Each row was made from one small tree. The marks that hang from a mark follow it in brackets, in the order of their numbers. Every link used is in the known rows. Write each row's tree.
Known rows:
j_167(j_969(j_407 j_551 j_795 j_963)): [ 0.11,  0.12,  0.29, -0.20, -0.50, -0.10,  0.08,  0.28, -0.09, -0.09,
  0.02, -0.06,  0.02, -0.24, -0.27, -0.12,  0.27,  0.13,  0.24, -0.07]
j_954(j_584(j_969(j_551 j_963))): [ 0.00,  0.08,  0.27, -0.13, -0.28, -0.19,  0.09,  0.00,  0.16,  0.14,
 -0.21,  0.07, -0.08,  0.16, -0.03, -0.06,  0.29, -0.11,  0.30, -0.19]
j_969(j_173): [ 0.00,  0.04,  0.04, -0.10,  0.05, -0.04,  0.02,  0.17, -0.04,  0.08,
 -0.14,  0.02,  0.08, -0.02, -0.16,  0.17,  0.06,  0.04, -0.05,  0.03]
j_969(j_167 j_173 j_407 j_551 j_795): [ 0.24,  0.05,  0.16, -0.12, -0.16, -0.31,  0.02,  0.14, -0.27,  0.14,
 -0.11,  0.16,  0.24, -0.37, -0.39,  0.34,  0.02, -0.07,  0.10, -0.06]
j_584(j_969(j_167 j_407 j_551 j_795)): [ 0.32,  0.01,  0.27, -0.04, -0.25, -0.35, -0.06, -0.10, -0.27,  0.00,
 -0.06,  0.12,  0.21, -0.22, -0.28,  0.16,  0.06, -0.11,  0.22, -0.19]
j_167(j_969(j_173 j_407)): [ 0.00,  0.14,  0.18, -0.21, -0.17, -0.05,  0.01,  0.33, -0.06, -0.11,
 -0.10, -0.14,  0.04, -0.04, -0.47,  0.14,  0.36,  0.27, -0.03,  0.01]
j_954(j_584(j_969(j_795))): [-0.01,  0.11,  0.36,  0.03, -0.23, -0.16,  0.03, -0.22,  0.05, -0.03,
 -0.23,  0.12,  0.04,  0.20, -0.21, -0.12, -0.03, -0.11,  0.03, -0.08]
j_954(j_584(j_969)): [-0.06,  0.09,  0.24,  0.00, -0.12, -0.13,  0.01, -0.16,  0.15,  0.01,
 -0.22,  0.05, -0.05,  0.29, -0.12, -0.04,  0.14, -0.07,  0.05, -0.11]
j_969(j_584 j_963): [ 0.06, -0.05, -0.01, -0.11, -0.08, -0.05,  0.08,  0.10,  0.07,  0.09,
  0.09, -0.12, -0.04, -0.12,  0.10,  0.04,  0.12, -0.06,  0.29, -0.11]
j_407(j_969): [-0.18,  0.07,  0.00, -0.11,  0.08,  0.08, -0.07,  0.05, -0.01,  0.11,
 -0.04, -0.01, -0.08,  0.04,  0.09, -0.10,  0.03,  0.03, -0.13,  0.01]
j_737(j_969): [-0.01,  0.08,  0.00, -0.05, -0.08, -0.01,  0.01, -0.06,  0.13, -0.04,
  0.12, -0.02, -0.06, -0.11, -0.03, -0.09, -0.09, -0.01,  0.38,  0.04]
j_969(j_167 j_795 j_963): [ 0.01,  0.04,  0.09, -0.14, -0.16, -0.11,  0.13,  0.08, -0.03,  0.19,
 -0.03,  0.03,  0.08, -0.22, -0.09,  0.08, -0.14, -0.17,  0.17, -0.06]
j_584(j_969): [ 0.08, -0.01,  0.14, -0.02, -0.05, -0.09, -0.06, -0.08, -0.04, -0.08,
 -0.10, -0.01,  0.02,  0.15, -0.06, -0.01,  0.11,  0.00,  0.07, -0.10]
j_407(j_969(j_167 j_584)): [-0.08,  0.00, -0.10, -0.07,  0.13, -0.13, -0.03, -0.01,  0.03,  0.29,
  0.02,  0.02, -0.05, -0.11,  0.15,  0.08,  0.03, -0.16,  0.18, -0.07]
j_969(j_167 j_173 j_795 j_963): [ 0.02,  0.09,  0.12, -0.23, -0.11, -0.15,  0.15,  0.24, -0.06,  0.26,
 -0.17,  0.06,  0.14, -0.23, -0.26,  0.25, -0.09, -0.13,  0.13, -0.03]
j_969(j_167 j_173 j_407 j_963): [ 0.07,  0.07,  0.08, -0.34, -0.03, -0.16,  0.08,  0.34, -0.09,  0.21,
 -0.10, -0.14,  0.14, -0.23, -0.38,  0.44,  0.16,  0.03,  0.04, -0.12]
j_167(j_969): [-0.10,  0.08,  0.06, -0.04, -0.18,  0.02,  0.03,  0.14,  0.09, -0.07,
 -0.03, -0.04, -0.11,  0.07, -0.11, -0.15,  0.22,  0.12,  0.13,  0.03]
j_584(j_969(j_167 j_407 j_551 j_963)): [ 0.26,  0.01,  0.18, -0.24, -0.21, -0.30,  0.00,  0.11, -0.13,  0.12,
 -0.05, -0.06,  0.09, -0.15, -0.21,  0.24,  0.30, -0.06,  0.33, -0.27]
j_584(j_969(j_963)): [ 0.06,  0.02,  0.17, -0.18, -0.15, -0.07,  0.03,  0.08,  0.01,  0.00,
 -0.10, -0.12, -0.01,  0.10, -0.05,  0.00,  0.16, -0.01,  0.15, -0.16]
j_969(j_173 j_551 j_584 j_795 j_963): [ 0.20,  0.00,  0.14, -0.15, -0.23, -0.23,  0.12,  0.20, -0.10,  0.16,
 -0.04,  0.10,  0.12, -0.31, -0.07,  0.12,  0.09, -0.12,  0.41, -0.07]

Which tree is each row?
[ 0.25, -0.05,  0.07, -0.15, -0.21, -0.18,  0.02,  0.14, -0.09,  0.04,
  0.17, -0.12,  0.04, -0.29, -0.03,  0.14,  0.28,  0.00,  0.34, -0.20] -> j_969(j_407 j_551 j_584 j_963)
[ 0.29, -0.03,  0.01, -0.11, -0.02, -0.37, -0.01,  0.13, -0.15,  0.19,
  0.00,  0.06,  0.17, -0.35, -0.25,  0.43,  0.25, -0.09,  0.34, -0.15] -> j_969(j_167 j_173 j_407 j_551 j_584)
[ 0.11,  0.03,  0.08, -0.12, -0.23, -0.20,  0.12,  0.09, -0.07,  0.24,
 -0.03,  0.15,  0.08, -0.31, -0.02,  0.06, -0.06, -0.21,  0.35, -0.08] -> j_969(j_167 j_551 j_795 j_963)
[ 0.05,  0.13,  0.27, -0.07, -0.34, -0.03,  0.00,  0.12, -0.12, -0.22,
  0.02, -0.09,  0.06, -0.11, -0.37, -0.10,  0.12,  0.18,  0.00,  0.01] -> j_167(j_969(j_407 j_795))
[ 0.13,  0.10,  0.12,  0.01, -0.27, -0.12,  0.03, -0.12, -0.01, -0.03,
  0.12,  0.17,  0.02, -0.30, -0.03, -0.18, -0.16, -0.11,  0.53,  0.04] -> j_737(j_969(j_551 j_795))
[ 0.03,  0.06,  0.17,  0.03, -0.15, -0.33,  0.04, -0.17,  0.13,  0.23,
 -0.24,  0.23, -0.03,  0.11, -0.09,  0.07,  0.20, -0.24,  0.32, -0.16] -> j_954(j_584(j_969(j_167 j_551)))
[ 0.10,  0.05,  0.05, -0.19,  0.05, -0.19,  0.00,  0.19, -0.14,  0.13,
 -0.10, -0.04,  0.16, -0.19, -0.40,  0.44,  0.10,  0.02, -0.04, -0.06] -> j_969(j_167 j_173 j_407)
[ 0.33, -0.04,  0.09,  0.02, -0.20, -0.35,  0.00, -0.08, -0.21,  0.08,
  0.12,  0.11,  0.18, -0.42, -0.14,  0.21,  0.02, -0.17,  0.35, -0.15] -> j_969(j_167 j_407 j_551 j_584 j_795)
[ 0.10,  0.08,  0.27, -0.19, -0.41, -0.09,  0.09,  0.22, -0.06, -0.14,
  0.12, -0.20,  0.02, -0.22, -0.26, -0.05,  0.23,  0.12,  0.29, -0.10] -> j_167(j_969(j_407 j_584 j_795 j_963))
[ 0.13,  0.03,  0.18,  0.00, -0.12, -0.22,  0.00, -0.14, -0.12,  0.04,
 -0.14,  0.11,  0.14, -0.03, -0.17,  0.06, -0.10, -0.17,  0.16, -0.10] -> j_584(j_969(j_167 j_795))
[ 0.19,  0.05,  0.14, -0.14, -0.23, -0.24,  0.00,  0.29, -0.08, -0.04,
  0.00, -0.03,  0.04, -0.20, -0.32,  0.15,  0.50,  0.15,  0.35, -0.07] -> j_167(j_969(j_173 j_407 j_551 j_584))
[-0.06,  0.09,  0.08, -0.22, -0.15, -0.12,  0.06,  0.16, -0.06,  0.36,
 -0.08,  0.14,  0.00, -0.25,  0.09, -0.04, -0.03, -0.18,  0.21, -0.07] -> j_407(j_969(j_167 j_551 j_795 j_963))
[-0.02,  0.00, -0.06, -0.20, -0.03, -0.19,  0.03,  0.16,  0.06,  0.41,
  0.03,  0.05, -0.08, -0.24,  0.24,  0.07,  0.19, -0.20,  0.45, -0.16] -> j_407(j_969(j_167 j_551 j_584 j_963))
[ 0.16,  0.07,  0.22, -0.37, -0.10, -0.25,  0.02,  0.26, -0.13,  0.13,
 -0.20, -0.16,  0.15, -0.08, -0.42,  0.44,  0.26,  0.02,  0.11, -0.22] -> j_584(j_969(j_167 j_173 j_407 j_963))
[-0.10,  0.10,  0.20, -0.17, -0.17, -0.21,  0.12,  0.00,  0.22,  0.25,
 -0.24,  0.00, -0.05,  0.17, -0.14,  0.11,  0.16, -0.18,  0.24, -0.19] -> j_954(j_584(j_969(j_167 j_963)))
[-0.08,  0.13,  0.21, -0.17, -0.37,  0.03,  0.13,  0.24,  0.05, -0.05,
 -0.04, -0.06, -0.05, -0.06, -0.16, -0.21,  0.10,  0.08,  0.19,  0.02] -> j_167(j_969(j_795 j_963))
[ 0.23, -0.01,  0.19,  0.02, -0.19, -0.31, -0.01, -0.15, -0.16,  0.10,
 -0.13,  0.23,  0.13, -0.12, -0.09,  0.04, -0.01, -0.21,  0.33, -0.13] -> j_584(j_969(j_167 j_551 j_795))
[ 0.09,  0.12,  0.17, -0.18, -0.24, -0.14,  0.00,  0.34, -0.09, -0.05,
 -0.10, -0.02,  0.04, -0.13, -0.40,  0.11,  0.44,  0.22,  0.13, -0.02] -> j_167(j_969(j_173 j_407 j_551))
[ 0.15,  0.06,  0.03, -0.23, -0.18, -0.22,  0.11,  0.20,  0.13,  0.16,
  0.08, -0.01, -0.02, -0.34, -0.02,  0.10,  0.19, -0.08,  0.80, -0.07] -> j_737(j_969(j_173 j_551 j_584 j_963))
[ 0.08,  0.13,  0.45, -0.04, -0.30, -0.18, -0.02, -0.17, -0.08, -0.13,
 -0.17,  0.01,  0.10,  0.11, -0.38,  0.00,  0.05, -0.01, -0.09, -0.14] -> j_954(j_584(j_969(j_407 j_795)))
[ 0.19, -0.02,  0.08, -0.12,  0.00, -0.17, -0.03,  0.14, -0.13, -0.02,
  0.02, -0.11,  0.15, -0.17, -0.29,  0.32,  0.20,  0.07,  0.06, -0.09] -> j_969(j_173 j_407 j_584)
[ 0.15,  0.04,  0.14, -0.05, -0.12, -0.17,  0.00, -0.03, -0.20,  0.01,
  0.03,  0.02,  0.17, -0.26, -0.30,  0.19, -0.13, -0.06, -0.01, -0.06] -> j_969(j_167 j_407 j_795)
[-0.07,  0.05,  0.14, -0.19, -0.13, -0.01,  0.03,  0.10, -0.03,  0.14,
  0.03, -0.06, -0.02, -0.16,  0.13, -0.12, -0.04, -0.08,  0.15, -0.07] -> j_407(j_969(j_584 j_795 j_963))
[ 0.01,  0.13,  0.15, -0.18, -0.29,  0.00,  0.12,  0.03,  0.07, -0.02,
  0.10, -0.06, -0.01, -0.25, -0.07, -0.15, -0.18, -0.07,  0.44,  0.01] -> j_737(j_969(j_795 j_963))
